What can hang from each mark:
J668: J337 J759 J783 J870
J120: J870
J241: J668
J783: J113 J668
J540: J113 J960
J960: J540
J337: J113
J870: J668 J773
J773: J870
J113: J337 J540 J783

Every row comes from one small tree of marks. Brackets hold a mark, then the marks that hang from it, in the order of their numbers. Every link used is in the known rows. Which tree was each row made from?
Known rows:
[J668 J337 J759]: [-22,-14,11,5,25,-18,11,6,6,-22,-26,37,8,20,41,27,-28,10,10,29,-32,-10,-30,-16]
[J783 [J113 J337 J540] [J668 J759 [J870 J773]]]: [4,-10,-14,-5,18,-43,1,19,-27,-38,-53,21,6,31,27,7,-38,-7,20,-5,-23,1,-3,12]
[J120 J870]: [-12,-23,2,-25,3,-4,19,14,-1,1,1,29,10,20,6,14,-24,29,25,4,-9,-21,-24,-5]
[J668 [J337 [J113 J540]] J759 J783 J870]: [-31,0,31,0,26,-2,16,2,21,-24,-45,55,30,44,42,35,-52,19,9,12,-30,-19,-13,-10]
[J668 J337 [J783 J113]]: [-8,2,3,1,15,-23,6,7,16,-14,-31,11,12,38,15,21,-33,29,26,19,-24,-7,-6,0]
[J783 [J668 J759 [J870 J773]]]: [-12,-17,-6,-15,14,-19,15,14,-14,-28,-31,37,-4,26,28,11,-43,2,13,14,-12,-18,-12,4]
[J540 [J113 J337 [J783 [J668 J759 J870]]] J960]: [-22,-19,3,-26,39,2,11,-1,-8,-31,-49,-5,14,14,18,16,-21,6,31,26,2,-15,-16,12]
[J773 [J870 [J668 [J337 J113]]]]: [-16,3,-19,-9,34,-17,8,12,-4,-7,-4,35,-11,30,20,26,-21,17,24,23,-16,9,-15,17]
[J337 [J113 [J540 J960]]]: [-29,-18,-10,-48,34,6,9,2,-6,8,-23,26,11,25,19,18,-28,12,31,8,-24,10,-12,2]
[J540 [J113 J783] J960]: [-23,-24,6,-37,33,12,10,-3,-6,-18,-32,-6,14,3,9,19,-9,13,43,28,10,-15,-12,12]
[J337 [J113 J783]]: [-24,-18,-10,-32,25,4,5,1,-4,6,-4,23,7,35,11,20,-45,19,31,18,-27,7,-16,-5]
[J241 [J668 J337 J759 [J783 J113] [J870 J773]]]: [-3,-1,17,12,7,-25,11,15,16,-23,-32,40,15,38,26,40,-47,8,24,8,-26,-12,-1,4]
[J120 [J870 [J668 J337 J759 [J783 J113]] J773]]: [2,5,-2,12,0,-6,16,22,4,-34,-10,30,16,32,7,15,-29,26,25,2,-3,-13,-12,16]
[J241 [J668 [J337 J113] J759 J783 J870]]: [-20,-6,17,-3,16,-9,19,11,22,-7,-29,50,14,42,30,40,-53,11,18,16,-35,-8,-10,-8]
[J783 [J113 J337 [J540 J960]] [J668 J759 J870]]: [-4,-15,-12,-16,27,-34,11,20,-25,-31,-65,10,7,28,29,4,-30,-5,14,6,-21,0,-6,6]
[J241 [J668 J759 J783 J870]]: [-10,-19,16,-17,12,-15,17,7,16,1,-26,45,12,32,30,36,-48,10,26,13,-23,-19,-7,-7]
[J113 J337 J783]: [-9,-21,-14,-19,37,-25,-8,-16,1,4,-5,3,16,35,24,10,-41,26,38,14,-30,-8,-15,2]
[J870 J668 J773]: [2,3,-30,-8,17,-7,4,1,-5,-17,1,22,-4,23,15,5,-29,11,48,8,-1,-2,-4,29]
[J870 [J668 [J337 [J113 J540 J783]] J759] J773]: [-8,9,-18,11,29,-6,1,4,-3,-36,-11,37,11,32,28,14,-33,9,35,9,-18,9,-5,25]
[J783 J668]: [-13,-22,-26,-34,18,-20,13,9,-13,-4,-22,19,-12,25,16,0,-32,14,23,20,-19,-5,-11,3]
[J241 [J668 J759 J783 [J870 J773]]]: [-5,-13,15,-11,9,-16,12,6,15,-9,-21,45,14,33,27,38,-49,9,28,6,-18,-20,-2,3]
[J960 [J540 [J113 J337 [J783 J668]]]]: [-23,-22,-6,-28,25,-21,-6,-6,-7,-1,-29,26,-11,19,26,7,-24,9,42,14,-12,-11,-25,-6]
[J668 J337 J759 J783 J870]: [-23,-3,34,9,19,-10,18,1,26,-26,-41,46,23,37,42,33,-47,21,8,20,-21,-34,-17,-13]
[J960 [J540 [J113 J783]]]: [-25,-26,4,-31,21,-13,-4,-6,-6,3,-22,31,-9,12,25,12,-19,9,46,15,-5,-15,-23,-10]

Which tree is each row?
[-8,-27,-15,-31,50,-33,-18,-22,-4,9,-12,11,31,32,33,5,-30,26,47,-6,-36,-4,0,13]
[J113 J337 J540 J783]
[-8,5,-15,-11,38,-24,5,12,-1,-12,-20,21,0,31,20,24,-11,23,28,17,-8,2,0,27]
[J773 [J870 [J668 J337 [J783 [J113 [J540 J960]]]]]]
[-25,-20,1,-28,21,-17,-2,-6,-3,3,-29,32,-12,13,29,13,-20,4,42,14,-10,-11,-33,-12]
[J960 [J540 [J113 J337]]]
[-26,-21,-18,-48,40,1,5,2,-12,2,-23,17,14,34,16,9,-33,20,30,9,-26,10,0,10]
[J337 [J113 [J540 J960] [J783 J668]]]
[-3,-19,-28,-34,23,-30,8,21,-28,-16,-49,-2,-3,21,11,-4,-15,6,28,7,-16,8,6,14]
[J783 [J113 [J540 J960]] J668]
[-22,-22,-3,-38,33,8,12,2,-11,-24,-39,-8,8,7,7,13,-11,12,38,28,9,-12,-8,16]
[J540 [J113 [J783 J668]] J960]
[-28,-21,-8,-41,39,3,8,4,-12,-5,-30,26,18,34,22,13,-37,15,24,9,-25,4,-2,6]
[J337 [J113 [J540 J960] [J783 [J668 J759 J870]]]]
[-4,-20,-10,-31,23,-21,4,11,-17,-5,-35,2,9,13,15,10,-10,8,37,6,-14,4,-3,5]
[J783 [J113 [J540 J960]]]
[-26,-22,4,-20,23,-17,-1,-1,-7,-11,-33,36,-11,15,31,11,-21,7,35,19,-12,-13,-24,-10]
[J960 [J540 [J113 [J783 [J668 J337 J759]]]]]
[-5,21,-24,6,19,-1,6,2,14,-24,-9,25,6,43,12,13,-41,23,40,11,-10,4,1,31]
[J870 [J668 [J337 J113] J783] J773]
[-33,0,33,-3,30,3,19,3,23,-25,-50,49,31,43,41,35,-47,19,7,14,-26,-20,-12,-7]
[J668 [J337 [J113 [J540 J960]]] J759 J783 J870]
[2,-2,23,4,14,-25,1,4,4,-34,-45,35,29,36,32,32,-49,7,23,-5,-10,-24,-3,5]
[J668 J759 [J783 [J113 J337 J540]] [J870 J773]]
[-18,-13,-3,-26,36,1,8,-3,-9,-32,-42,-10,14,17,11,15,-23,9,37,20,6,-14,-10,23]
[J540 [J113 J337 [J783 [J668 [J870 J773]]]] J960]
[-26,-22,-13,-43,40,1,5,4,-14,-4,-27,22,16,33,21,11,-33,16,25,11,-27,10,-4,6]
[J337 [J113 [J540 J960] [J783 [J668 J759]]]]
[-6,4,-11,2,30,-10,14,9,7,-25,-39,18,10,28,30,9,-21,17,30,22,-14,0,-4,10]
[J870 [J668 J337 J759 [J783 [J113 [J540 J960]]]]]
[-16,-21,-13,-41,49,-22,-2,-14,-2,7,-32,7,22,22,36,8,-17,17,36,0,-26,-4,-10,12]
[J113 J337 [J540 J960]]
[-17,0,-19,-16,45,-16,4,8,-6,-8,-9,27,-1,31,22,23,-15,22,27,18,-15,7,-4,26]
[J773 [J870 [J668 [J337 [J113 [J540 J960] J783]]]]]
[-13,-3,-15,2,27,-7,16,6,3,-19,-18,31,-2,21,35,8,-25,10,27,29,-20,0,-20,1]
[J870 [J668 J337 J759]]
[-15,0,17,3,13,-11,13,11,22,-16,-26,51,16,44,27,43,-55,10,20,10,-30,-8,-5,2]
[J241 [J668 [J337 J113] J759 J783 [J870 J773]]]
